Each row was made from one walk, in order. Every step used is in the known rows, and no mark comes twice. Write each row's walk.
Known rows:
bago-nodug: [  3.8 -54.4  -2.6 -37.3 -15.1  28.4   3.8  17.8 -24.1 -30.5  20.9  15.3
  11.1 -33.4  40.0 -12.5  13.4 -18.5 -12.2]
dudimav-pigim-fitef-bago-nodug: [ 51.1 -21.8  10.8 -23.8  33.5  44.3  32.1  22.7 -66.4  16.7  46.0 -42.0
 -40.0 -23.1 -19.8   1.2  15.6 -12.5   7.2]
bago-nodug-pigim: [ 12.1 -50.9  18.6 -51.9  -3.8  53.8  17.1  -8.9 -12.3 -41.6  -1.9 -11.7
 -12.1  -1.8  33.0 -32.1  13.1 -33.7 -10.5]
novi-fitef-bago-nodug: [-13.5 -12.3  20.9  17.1 -22.8 -11.4 -15.8   8.6 -21.0  54.6  21.0   7.8
  48.8 -38.6  19.6 -30.3  20.1 -25.8  22.8]
dudimav-pigim-nodug-bago-fitef: [ 53.8 -36.5 -23.8 -57.1  12.8  44.6  35.3  21.6 -76.0 -20.3 -23.0  -1.5
 -34.7 -17.9  11.0  15.9  50.7 -33.6 -26.2]
bago-nodug-pigim-fitef-katem: [ 13.4 -38.4  45.3 -19.1   5.2  52.0  29.7   9.7  -8.9 -14.4  -8.2 -16.2
 -12.9   9.2  45.8 -50.3   2.6 -24.1   5.9]
novi-fitef: [-19.4   3.7 -45.1  59.5 -51.7  -9.6 -53.9  30.9 -13.9  49.0  -5.4  49.4
  54.3 -41.6  23.6 -19.3  19.2 -39.3  15.8]
fitef-katem-dudimav: [ 23.7  14.6 -27.7  47.8   0.9  -3.4 -20.2 -12.7  90.5   0.8  -2.8  -5.1
  25.9  -7.2  12.0  12.2 -38.6  69.6  -2.3]
nodug-bago-fitef-katem-dudimav-pigim: [ 36.9   5.5   9.0 -14.3  27.8 -18.8 -10.0  -7.8  14.9  -3.3 -24.3  -2.6
   9.3   0.8  19.0  42.9   6.1  12.2 -45.9]
novi-fitef-pigim: [ -6.6  11.9 -18.2  81.4 -73.1   4.8 -49.8  -1.9  13.0  15.9  -5.6  22.4
  21.3 -16.8 -11.2 -30.9  -2.1 -32.9  -2.4]
nodug-pigim-dudimav: [-41.5  12.0  -6.7   5.0  19.6 -13.4   9.3 -15.5  19.2   8.2 -15.9   4.5
  -2.8  47.8 -16.4  -7.6 -11.2  -3.5  23.8]
katem-dudimav-pigim: [ 54.3  -5.6 -63.9  -3.8  26.8  36.3 -21.3 -16.8   0.7  -5.6  32.5 -31.5
  -8.3  -8.5 -25.0  48.2  16.8  35.9 -35.3]
fitef-bago-nodug-pigim: [  4.6 -16.1  50.7 -49.0  16.9  10.6  34.9 -21.9   5.3 -13.6  19.0 -43.3
 -20.1  -5.4 -11.4 -28.0 -17.5  -6.6  29.7]
fitef-bago: [-13.8  26.7  -3.9   5.2  -4.4 -37.0   0.5   7.5  19.0  11.2  21.8 -12.3
  -5.5 -32.4 -37.2  -0.7 -43.6  11.2  54.0]
katem-dudimav: [ -4.8  16.1 -59.0  19.0   0.2 -11.6 -35.4   2.4  18.6   1.5  16.7  -1.1
  18.2 -10.2  -9.2  28.3  -4.6  31.6   0.8]
nodug-bago-fitef-pigim-dudimav-katem: [-33.4  24.3  25.8 -17.0   2.7 -50.2 -20.3 -16.8  13.3  -7.9 -15.4  34.2
  15.9  19.4  -2.0  31.8   4.0   1.3 -36.4]
nodug-bago-fitef-katem: [ -4.5  12.1  16.8  -1.2  -4.3 -47.0 -12.9  17.0  19.4  -5.8 -40.0  31.8
  19.4 -12.5  33.1  16.4 -15.6 -13.2 -14.8]
nodug-bago: [-16.2   8.1  -3.6 -26.3 -21.1 -54.4   1.4  15.8 -10.5 -27.3 -11.1  24.8
 -19.0 -20.1  -9.0  29.4 -27.4 -19.8  11.5]
pigim-fitef-katem-dudimav: [ -4.9  30.8 -14.0  68.5   1.9 -12.1 -11.7  40.3  18.6  38.8   2.9   2.2
  11.1  -1.9  14.7  -8.4 -26.5  30.3  34.6]
fitef-katem-dudimav-pigim-nodug-bago: [ 69.2  -9.7  -6.9  -6.8  24.5  25.0  29.6 -24.2  43.4 -15.1 -14.4 -30.7
 -15.9   5.5   7.3  25.9  -8.2  63.6 -24.0]

Which walk is each row?
[ -0.4  -1.0  16.7  -6.1 -55.2   0.8  39.2  -6.3 -10.1 -65.9 -30.1  -3.5
 -65.3  12.2 -31.6 -19.9 -22.5 -16.4   9.6]  fitef-pigim-nodug-bago
[-14.9  17.7  19.2  -2.2 -26.8 -41.6 -17.0   3.2  -5.8 -33.9 -29.8  17.6
 -13.0   2.4  -7.2  15.0 -11.8 -37.4 -24.2]  nodug-bago-fitef-pigim
[ -2.9 -38.8  29.5 -34.1   0.6  47.8  23.1  20.1 -46.9 -15.6   1.5 -10.4
 -18.0   4.6  36.4 -44.0  18.9 -48.1   9.9]  bago-nodug-pigim-fitef
[-49.8  15.6 -35.8  -5.2  24.1 -29.8 -23.7  -7.9  34.5  35.3  27.7  55.0
  56.6   1.2   7.1  33.4   8.4  56.0   3.1]  pigim-dudimav-katem
[ 39.9   6.7 -52.3  13.3  31.4  31.4 -15.4  12.3 -34.0  20.5  35.0 -31.5
 -13.9  -3.1 -22.0  35.2  22.7  22.6 -14.0]  katem-dudimav-pigim-fitef
[-36.9  18.8   0.1  50.5 -22.0 -27.3   1.2 -24.3  37.9 -18.6  12.6   4.5
 -16.7  41.5 -51.5   0.5 -37.4  24.2   0.2]  fitef-pigim-dudimav
[ -9.2  -0.6 -18.9  28.6 -38.5  27.0 -15.7  24.3 -19.3 -21.3 -39.5  21.6
   2.4  -2.5  14.0 -36.2  23.3 -38.9 -11.7]  bago-fitef-pigim-nodug
[ -6.9 -11.3   6.6 -24.9 -14.5 -12.8  34.9  37.7 -31.2 -10.9 -62.8  34.0
   1.3 -11.3  49.7 -16.2  18.7 -22.1  14.8]  pigim-nodug-bago-fitef-katem
[-26.6  22.9  -5.2  26.4 -13.8  -8.0 -17.2 -41.8  62.6 -14.1  22.5  17.5
   4.6  26.4 -38.4  11.7 -22.9  50.6 -16.7]  fitef-pigim-dudimav-katem
[-24.9  10.9  -1.6 -19.0  -9.2 -53.0 -21.7  30.0 -28.0  -6.8 -29.8  38.6
  13.5 -17.8  20.1  24.6   4.2 -42.7  -9.6]  nodug-bago-fitef
[-20.9 -45.7  31.5 -47.2  24.2  22.7  31.4 -17.3 -12.0 -14.6   6.3  -3.9
   3.9  33.2  27.9 -21.0  19.0 -11.2  -7.8]  bago-nodug-pigim-dudimav
[-12.1   2.0   7.8  41.5 -71.3  -3.7  -3.7   5.0 -25.7   5.0 -32.6  23.2
  -0.9  -4.6  -1.3 -36.1  15.7 -43.5   7.4]  novi-fitef-pigim-nodug-bago
[ 72.6  -1.8 -31.9  29.3  22.6  35.9  -8.1 -28.9  74.9  -4.7   8.6 -30.5
   4.9  -6.0   0.2  27.2 -21.8  73.2 -30.7]  fitef-katem-dudimav-pigim
[-34.3  -6.2  45.1  11.8   6.9 -20.4   4.9 -15.1 -13.9  69.2  13.1  -4.1
  46.6   8.8  10.7 -33.4  25.6 -17.6  24.9]  novi-fitef-bago-nodug-pigim-dudimav
[-14.2  -8.7  55.8 -64.1  46.0   1.7  32.4 -42.9  23.6  11.7  31.9 -28.5
   9.9  11.0  -5.2 -10.8  -1.4  32.2  17.7]  fitef-bago-nodug-pigim-dudimav-katem
[-22.6 -11.7  61.6 -44.2  38.6 -14.4  46.3 -29.0   4.4   8.3  24.9 -38.2
  -6.9  22.5 -15.7 -19.0 -13.1  11.5  31.4]  fitef-bago-nodug-pigim-dudimav
[  3.6  -5.1 -13.2  21.3 -60.4  31.7  22.9   2.1  -0.1 -55.2 -21.3  -1.6
 -49.0   3.1 -26.0 -37.5 -17.5 -11.3  15.1]  fitef-pigim-nodug
[-20.3  35.8  21.5  12.7   7.1  -0.7  15.4  17.8 -14.7  21.0  -9.9 -29.3
 -37.7  14.9 -29.1 -38.9 -27.3 -35.0  68.2]  nodug-pigim-fitef-bago
[ 45.4 -10.1  -5.1 -19.3  50.6  33.5  13.6  -3.4 -41.3  22.1  54.3 -60.0
 -17.4  -0.4 -20.4  28.0  26.2  30.6 -13.0]  katem-dudimav-pigim-fitef-bago-nodug
[ 38.1  18.7 -28.6   7.9  43.9  16.0  -1.5   1.4 -26.6  31.5  45.0 -51.6
 -19.9  -0.9 -41.1  34.3  10.4  33.9   3.7]  katem-dudimav-pigim-fitef-bago
[-33.3  23.1 -12.3  32.7  -0.5  -5.4 -47.2  -9.2  29.7  11.0  -4.5  36.0
  45.3  16.6   4.9   2.7  18.0  10.3 -36.3]  bago-fitef-pigim-dudimav-katem
[-41.2  22.0  29.4   3.1  -5.0 -66.1  -5.0  -3.7  -5.7 -12.0 -23.2  24.6
  -1.4  30.5 -13.2  23.8  -6.9 -20.2 -21.9]  nodug-bago-fitef-pigim-dudimav
[ -2.7  19.1  11.6   0.3   9.9 -49.2 -18.6   3.3  26.2   0.6 -33.6  17.2
  26.6   0.5  28.0  30.6  -8.9   8.6 -23.9]  nodug-bago-fitef-katem-dudimav
[ 46.1  -8.6 -41.7  11.0   9.8  46.8   0.4  40.1 -60.6  12.3  25.2  -9.3
 -35.5 -25.7 -15.7  10.2  15.3 -23.9   1.7]  dudimav-pigim-fitef
[-32.3  15.9 -12.3 -20.1  28.7   6.5  -8.4 -33.0  43.0  12.2  -5.4  17.0
  18.0  33.2  -3.2   2.6   2.6  24.2   6.5]  nodug-pigim-dudimav-katem
